What can hang from each mark:
Q947: Q127 Q316 Q880
Q248: Q127 Q880
Q316: Q947
Q127: Q850
Q850: Q127 Q880
Q880: Q248 Q680 Q850
Q680: Q880

Every row comes from one small tree of marks. The marks that hang from a mark follow it in brackets, in the order of their numbers. Every link used is in the known rows. Which tree was each row made from?
Known rows:
Q880(Q248(Q127) Q680 Q850): [ 0.244 -1.001 -0.178 -0.036 -0.757  1.616  0.298  1.253  0.320 -0.500
  2.652  0.396 -0.020  1.044  1.997  0.769  1.715 -0.306 -1.703 -0.181
  1.512 -0.152 -0.156 -1.051]
Q316(Q947): [ 0.211  0.011  0.045 -0.299 -0.044  0.152 -0.068  0.039  0.002 -0.066
  0.040 -0.007  0.070  1.819 -0.303 -0.108  0.003  0.115 -0.818 -0.182
  0.143  0.038 -0.025 -0.019]
Q850(Q127): [-0.054 -0.035  0.022 -0.060  0.166 -0.179 -0.043 -0.033  0.190  0.508
  1.051 -0.077  0.017 -0.421 -0.376 -0.074 -0.015  0.680  3.239  0.044
  0.138  0.131 -0.026 -0.012]
Q680(Q880(Q248(Q127(Q850)))): [-0.003 -0.496 -0.144  0.110 -2.424  1.303  0.356  0.233  0.328 -0.129
  0.485 -0.193  0.092  0.874 -1.626  0.375  0.626 -0.731 -0.688 -0.408
  2.155 -0.168 -0.025 -0.423]
Q850(Q127 Q880(Q248 Q680)): [ 0.059  0.453 -0.137  0.211 -1.462  1.273 -0.218  1.018  0.133  0.266
  1.287  0.658 -0.063 -0.682 -0.761  0.271  0.367  1.201  2.352  0.345
  1.898  0.345  0.190 -0.673]
Q127(Q850(Q880(Q680))): [-0.013  0.750 -0.289  0.539 -1.053  0.047 -0.267  0.584 -0.038  1.669
 -0.835  1.334 -0.191 -0.239 -2.895 -0.132 -1.022 -0.043 -0.097  0.244
  1.812  0.125  0.271 -0.083]
Q850(Q127 Q880(Q680)): [ 0.081  0.647 -0.262  0.008 -1.070 -0.136 -0.280  0.540  0.155  1.208
  1.211  1.338 -0.047 -0.530 -0.832 -0.216  0.206  1.088  2.662  0.249
  1.440  0.341  0.312 -0.301]
Q316(Q947(Q127 Q880(Q248 Q850))): [ 0.042 -0.584 -0.031 -0.275 -0.595  1.264  0.122  0.742  0.756  0.125
  2.678 -0.880  0.088  1.140  1.823  0.433  0.403 -0.001 -2.689  0.543
  3.521  0.608 -0.045 -0.522]
Q316(Q947(Q127 Q880(Q248 Q680))): [ 0.079 -0.880 -0.138 -0.281 -0.651  1.425 -0.087  0.910  0.732 -0.733
  1.805  0.711  0.101  1.140  0.579  0.537 -0.094  0.237 -2.451  0.528
  3.518  0.561 -0.017 -0.508]
Q947(Q127 Q880(Q850)): [-0.119 -0.473 -0.193 -0.239 -0.237 -0.197  0.087  0.291  0.839  1.135
  2.934 -0.398  0.032 -0.512  2.063  0.075  0.286 -0.229 -1.845  0.664
  3.389  0.654  0.088 -0.258]
Q850(Q127 Q880(Q248)): [ 0.091  1.045  0.068  0.200 -1.270  1.031 -0.001  0.565  0.158  0.295
  1.202 -0.781 -0.063 -0.630 -0.852  0.199  0.209  1.128  2.138  0.309
  1.551  0.306  0.247 -0.470]
Q680(Q880): [-0.102 -0.482 -0.201 -0.063 -2.068  0.093 -0.120 -0.241  0.048  0.465
 -0.190  0.425  0.184 -0.002  0.029 -0.283  0.819 -0.142  0.818 -0.265
  1.059  0.064  0.103 -0.029]
Q316(Q947(Q880(Q680 Q850(Q127)))): [ 0.359 -0.946 -0.295 -0.356 -0.283  0.118 -0.242  0.686 -0.075  1.227
  1.609  0.880  0.068  0.984  1.468 -0.032  0.487  0.565  2.159  0.328
  3.449  0.460  0.050 -0.411]
Q947(Q880(Q248 Q850(Q127))): [ 0.151 -0.663 -0.067  0.142 -0.469  1.188  0.091  0.771 -0.058  0.530
  1.716 -1.052  0.000 -1.020  1.860  0.503  0.561  0.508  2.710  0.650
  3.741  0.471 -0.045 -0.691]
Q947(Q127 Q316 Q880): [-0.351 -0.251 -0.079 -0.467 -0.132 -1.128  0.211  0.050  0.851  0.336
  1.650 -0.026  0.055 -0.668  0.138  0.057 -0.218  0.166  2.768 -0.647
  3.273  0.217  0.271  0.047]
Q248(Q127(Q850) Q880(Q680)): [ 0.203 -1.191 -0.074 -0.069 -0.264 -0.281  0.545  0.680  0.253  0.004
  0.653  1.402 -0.091  1.270 -2.207  0.461  0.700 -0.910 -1.131 -0.846
  4.073 -0.370 -0.409 -0.180]
Q680(Q880(Q248 Q850(Q127))): [-0.133 -0.874 -0.124  0.229 -2.421  1.402 -0.103  0.478  0.220  0.820
  1.730 -0.635  0.185 -0.585  1.471  0.141  1.608  0.364  3.112 -0.041
  1.911  0.217 -0.024 -0.712]
Q947(Q880(Q248 Q680)): [ 0.231 -0.997 -0.204  0.263 -0.691  1.484 -0.054  0.950 -0.228 -0.832
 -0.083  0.786  0.005 -0.751  0.730  0.689  0.015  0.237  0.418  0.601
  3.648  0.337 -0.009 -0.595]
Q850(Q880(Q680)): [ 0.090  0.669 -0.283  0.020 -1.240 -0.026 -0.240  0.560 -0.077  0.697
  0.169  1.355 -0.068 -0.107 -0.429 -0.153  0.126  0.436 -0.554  0.217
  1.359  0.208  0.343 -0.241]
Q316(Q947(Q127 Q880)): [ 0.050 -0.225 -0.067 -0.587 -0.138 -0.036  0.026  0.055  0.774  0.112
  1.773 -0.049  0.122  1.373  0.341  0.002 -0.280  0.041 -2.326  0.368
  2.834  0.579  0.093  0.046]

Which tree is each row?
[ 0.265  1.097  0.036 -0.141 -1.442  0.969  0.453  0.538  0.221 -0.623
  1.498 -0.761 -0.067  0.976 -0.512  0.414  0.753  0.069 -2.595 -0.058
  1.706 -0.009  0.261 -0.501] -> Q850(Q880(Q248(Q127)))
[ 0.344 -0.597 -0.003 -0.113 -0.602  1.370  0.028  0.721 -0.197  0.003
  0.816 -0.880  0.065  1.199  1.749  0.421  0.516  0.102 -0.609  0.401
  3.395  0.333 -0.062 -0.597] -> Q316(Q947(Q880(Q248 Q850)))
[ 0.174 -0.384  0.067 -0.447 -0.543  0.189  0.596  0.450  0.104 -1.104
  0.942 -0.667  0.041  0.334  0.226  0.715  0.584  0.023  3.282 -0.979
  3.799 -0.220  0.161 -0.386] -> Q947(Q316 Q880(Q248(Q127)))
[ 0.043 -0.894 -0.283  0.128 -0.199  0.199 -0.310  0.765  0.171  1.453
  2.075  1.107 -0.024 -0.509  1.460 -0.015  0.957  0.565  3.161  0.128
  0.879  0.196 -0.047 -0.546] -> Q880(Q680 Q850(Q127))
[ 0.069 -0.831 -0.151 -0.165 -2.552  1.361  0.313  0.441  0.330  0.045
  2.178 -0.666  0.190  0.966  1.740  0.354  2.177 -0.567 -0.992 -0.434
  2.106 -0.091 -0.020 -0.772] -> Q680(Q880(Q248(Q127) Q850))
[ 0.005 -0.459  0.102  0.314 -0.381  1.548  0.015  0.807  0.188  0.443
  2.094 -1.134 -0.029 -0.625  1.441  0.471  0.888  0.618  2.450  0.215
  0.965  0.125 -0.160 -0.753] -> Q880(Q248 Q850(Q127))
[-0.460  0.705 -0.225  0.116 -0.974 -0.880 -0.106  0.553  1.054  1.675
  1.018  1.254 -0.140 -0.400 -2.945 -0.136 -0.975  0.144  2.149 -0.854
  1.923  0.061  0.422 -0.031] -> Q947(Q127(Q850(Q880(Q680))) Q316)
[ 0.041 -1.566 -0.097  0.086 -0.381  0.024  0.092  0.962 -0.075  0.430
  0.903  0.952  0.030 -0.117  1.621  0.296  1.668 -0.148  0.379 -0.425
  3.499 -0.105 -0.482 -0.475] -> Q248(Q880(Q680 Q850))
[ 0.288 -1.307 -0.030 -0.520 -0.319 -0.324  0.566  0.625  0.283 -0.953
  1.523  1.263  0.048  1.405  0.016  0.482  1.733 -0.525 -1.421 -0.929
  3.511 -0.368 -0.411 -0.294] -> Q248(Q127 Q880(Q680))
[ 0.242 -0.990  0.089 -0.534 -0.234 -0.466  0.752  0.423  0.263  0.007
  2.511 -0.546  0.053  1.450  1.465  0.377  2.310 -0.744 -1.714 -0.921
  3.567 -0.339 -0.433 -0.391] -> Q248(Q127 Q880(Q850))
[ 0.009  0.588 -0.160  0.782 -1.415  1.292 -0.175  1.011 -0.032  0.790
 -0.784  0.820 -0.225 -0.421 -2.829  0.308 -0.938  0.078 -0.407  0.316
  2.146  0.133  0.192 -0.438] -> Q127(Q850(Q880(Q248 Q680)))
[ 0.019 -1.043 -0.311 -0.223 -0.325 -0.853 -0.129  0.751 -0.062  1.520
  1.439  1.019  0.010 -1.078  1.431  0.073  0.727  0.771  7.836 -0.676
  3.926  0.133  0.204 -0.459] -> Q947(Q316 Q880(Q680 Q850(Q127)))
[ 0.260  0.735 -0.297 -0.041 -0.973 -0.214  0.278  0.436  0.294  0.988
  0.901  1.142 -0.169  1.255 -2.549  0.035 -0.226 -0.505 -1.929 -0.199
  2.016 -0.051  0.294 -0.214] -> Q248(Q127(Q850(Q880(Q680))))
[-0.219  0.134  0.022 -0.091  0.001  0.094 -0.080  0.103  0.953  0.852
  1.102  0.112 -0.019  1.665 -2.170 -0.107 -1.016 -0.324 -2.521  0.001
  0.709  0.264 -0.015  0.112] -> Q316(Q947(Q127(Q850)))
[ 0.069 -0.031  0.069  0.197 -0.380  1.368  0.478  0.510  0.345 -0.637
  0.716 -0.675 -0.112  1.018 -1.920  0.724 -0.159 -0.651 -1.683 -0.176
  1.257 -0.257 -0.110 -0.424] -> Q880(Q248(Q127(Q850)))
[ 0.116  0.504 -0.148  0.326 -1.650  1.436 -0.167  1.034 -0.065 -0.268
  0.186  0.736 -0.077 -0.294 -0.387  0.331  0.297  0.564 -0.750  0.328
  1.724  0.175  0.219 -0.663] -> Q850(Q880(Q248 Q680))
[ 0.278  0.528 -0.178 -0.141 -1.653  1.192  0.234  0.974  0.235 -0.627
  1.513  0.623 -0.068  0.909 -0.287  0.467  0.899  0.190 -2.286  0.018
  2.019  0.006  0.232 -0.700] -> Q850(Q880(Q248(Q127) Q680))
[-0.302 -0.981 -0.148 -0.167 -0.684  0.508  0.086  0.993  0.827 -0.649
  1.639  0.817  0.036 -0.944  0.450  0.652 -0.029  0.405  2.695 -0.494
  3.979  0.217  0.111 -0.556] -> Q947(Q127 Q316 Q880(Q248 Q680))
[ 0.261 -0.754 -0.090 -0.137 -0.619  1.573  0.316  0.965  0.329 -1.508
  1.554  0.796  0.006  1.066  0.230  0.827  0.939 -0.117 -1.674 -0.202
  1.139 -0.212 -0.149 -0.715] -> Q880(Q248(Q127) Q680)
[-0.274  0.540 -0.164  0.477 -1.227  1.000 -0.158  0.906  1.027  0.827
  1.324  0.692 -0.164 -0.390 -2.436  0.302 -0.968  0.006 -2.607  0.419
  2.077  0.410  0.206 -0.369] -> Q947(Q127(Q850(Q880(Q248 Q680))))
[ 0.172 -0.656 -0.126  0.227 -0.578  1.624  0.282  1.036  0.350 -0.654
  0.719  0.887 -0.120  0.941 -1.776  0.784 -0.004 -0.520 -1.402 -0.170
  1.628 -0.186 -0.123 -0.644] -> Q880(Q248(Q127(Q850)) Q680)
[ 0.041 -1.608 -0.076  0.046 -0.282 -0.088 -0.004  0.943  0.058  0.869
  1.732  0.948  0.025 -0.464  1.156  0.208  1.729  0.346  2.920 -0.407
  3.649  0.017 -0.443 -0.511] -> Q248(Q880(Q680 Q850(Q127)))
[-0.158 -0.824 -0.354 -0.214 -0.299 -0.004 -0.084  0.473  0.832  0.220
  1.945  1.365  0.026 -0.584  0.600  0.171 -0.232  0.014 -1.569  0.663
  3.356  0.651  0.092 -0.197] -> Q947(Q127 Q880(Q680))
[-0.071 -0.717 -0.233 -0.045 -2.076  0.002 -0.188 -0.005  0.188  1.759
  1.656 -0.032  0.195 -0.435  1.295 -0.348  1.504  0.262  3.477 -0.175
  1.495  0.227  0.085 -0.310] -> Q680(Q880(Q850(Q127)))
[ 0.314 -1.538 -0.107 -0.461 -0.409 -0.185  0.558  0.887  0.251 -0.023
  2.527  0.914  0.047  1.351  1.528  0.459  2.424 -0.641 -1.452 -0.896
  3.900 -0.326 -0.425 -0.581] -> Q248(Q127 Q880(Q680 Q850))
[ 0.099 -0.620  0.100 -0.218 -0.077 -0.462  0.742  0.245  0.310  0.019
  0.661 -0.023 -0.071  1.340 -2.333  0.426  0.567 -0.998 -1.341 -0.956
  3.678 -0.385 -0.365  0.022] -> Q248(Q127(Q850) Q880)
[-0.475  1.155 -0.017  0.025 -0.824 -1.128  0.090  0.191  1.066  1.709
  1.019  0.083 -0.143 -0.364 -3.010 -0.179 -1.065  0.041  1.924 -0.966
  1.694  0.000  0.416  0.140] -> Q947(Q127(Q850(Q880)) Q316)
[ 0.109 -1.031 -0.334 -0.165 -0.485 -0.709 -0.030  0.755 -0.226  1.104
  0.556  1.070  0.010 -0.772  1.746  0.117  0.693  0.218  5.275 -0.736
  3.819  0.038  0.190 -0.436] -> Q947(Q316 Q880(Q680 Q850))
[ 0.091 -0.906 -0.300 -0.450 -0.421  0.195 -0.160  0.716  0.750  0.962
  2.692  0.878  0.095  1.277  1.842  0.049  0.440  0.003 -2.176  0.467
  3.462  0.615  0.020 -0.387] -> Q316(Q947(Q127 Q880(Q680 Q850)))
[-0.181 -0.431  0.005 -0.034 -0.475  1.160  0.183  0.530  0.840 -0.708
  1.967 -0.655  0.032 -0.669  0.564  0.607 -0.291  0.014 -2.111  0.712
  3.419  0.601  0.012 -0.367] -> Q947(Q127 Q880(Q248))
[ 0.070 -1.049 -0.133  0.462 -0.750  1.900 -0.149  1.338 -0.013 -0.094
  1.153  0.473 -0.045 -0.334  2.014  0.575  1.067  0.145 -0.068  0.257
  1.196  0.032 -0.184 -0.943] -> Q880(Q248 Q680 Q850)
[ 0.045 -1.080 -0.152  0.427 -0.589  1.789 -0.231  1.308  0.195  0.402
  2.055  0.420 -0.028 -0.661  1.540  0.542  1.024  0.736  2.829  0.241
  1.334  0.167 -0.175 -0.970] -> Q880(Q248 Q680 Q850(Q127))
[-0.117  0.588 -0.217 -0.062 -0.902  0.170 -0.219  0.544  0.914  1.350
  1.255  1.187 -0.065  1.603 -2.475 -0.186 -0.929 -0.016 -2.888  0.136
  1.716  0.422  0.234 -0.046] -> Q316(Q947(Q127(Q850(Q880(Q680)))))
[ 0.333 -0.604  0.027 -0.194 -0.486  1.313 -0.007  0.719 -0.019  0.385
  1.599 -0.928  0.069  0.866  1.463  0.362  0.529  0.594  1.718  0.422
  3.445  0.470 -0.057 -0.601] -> Q316(Q947(Q880(Q248 Q850(Q127))))
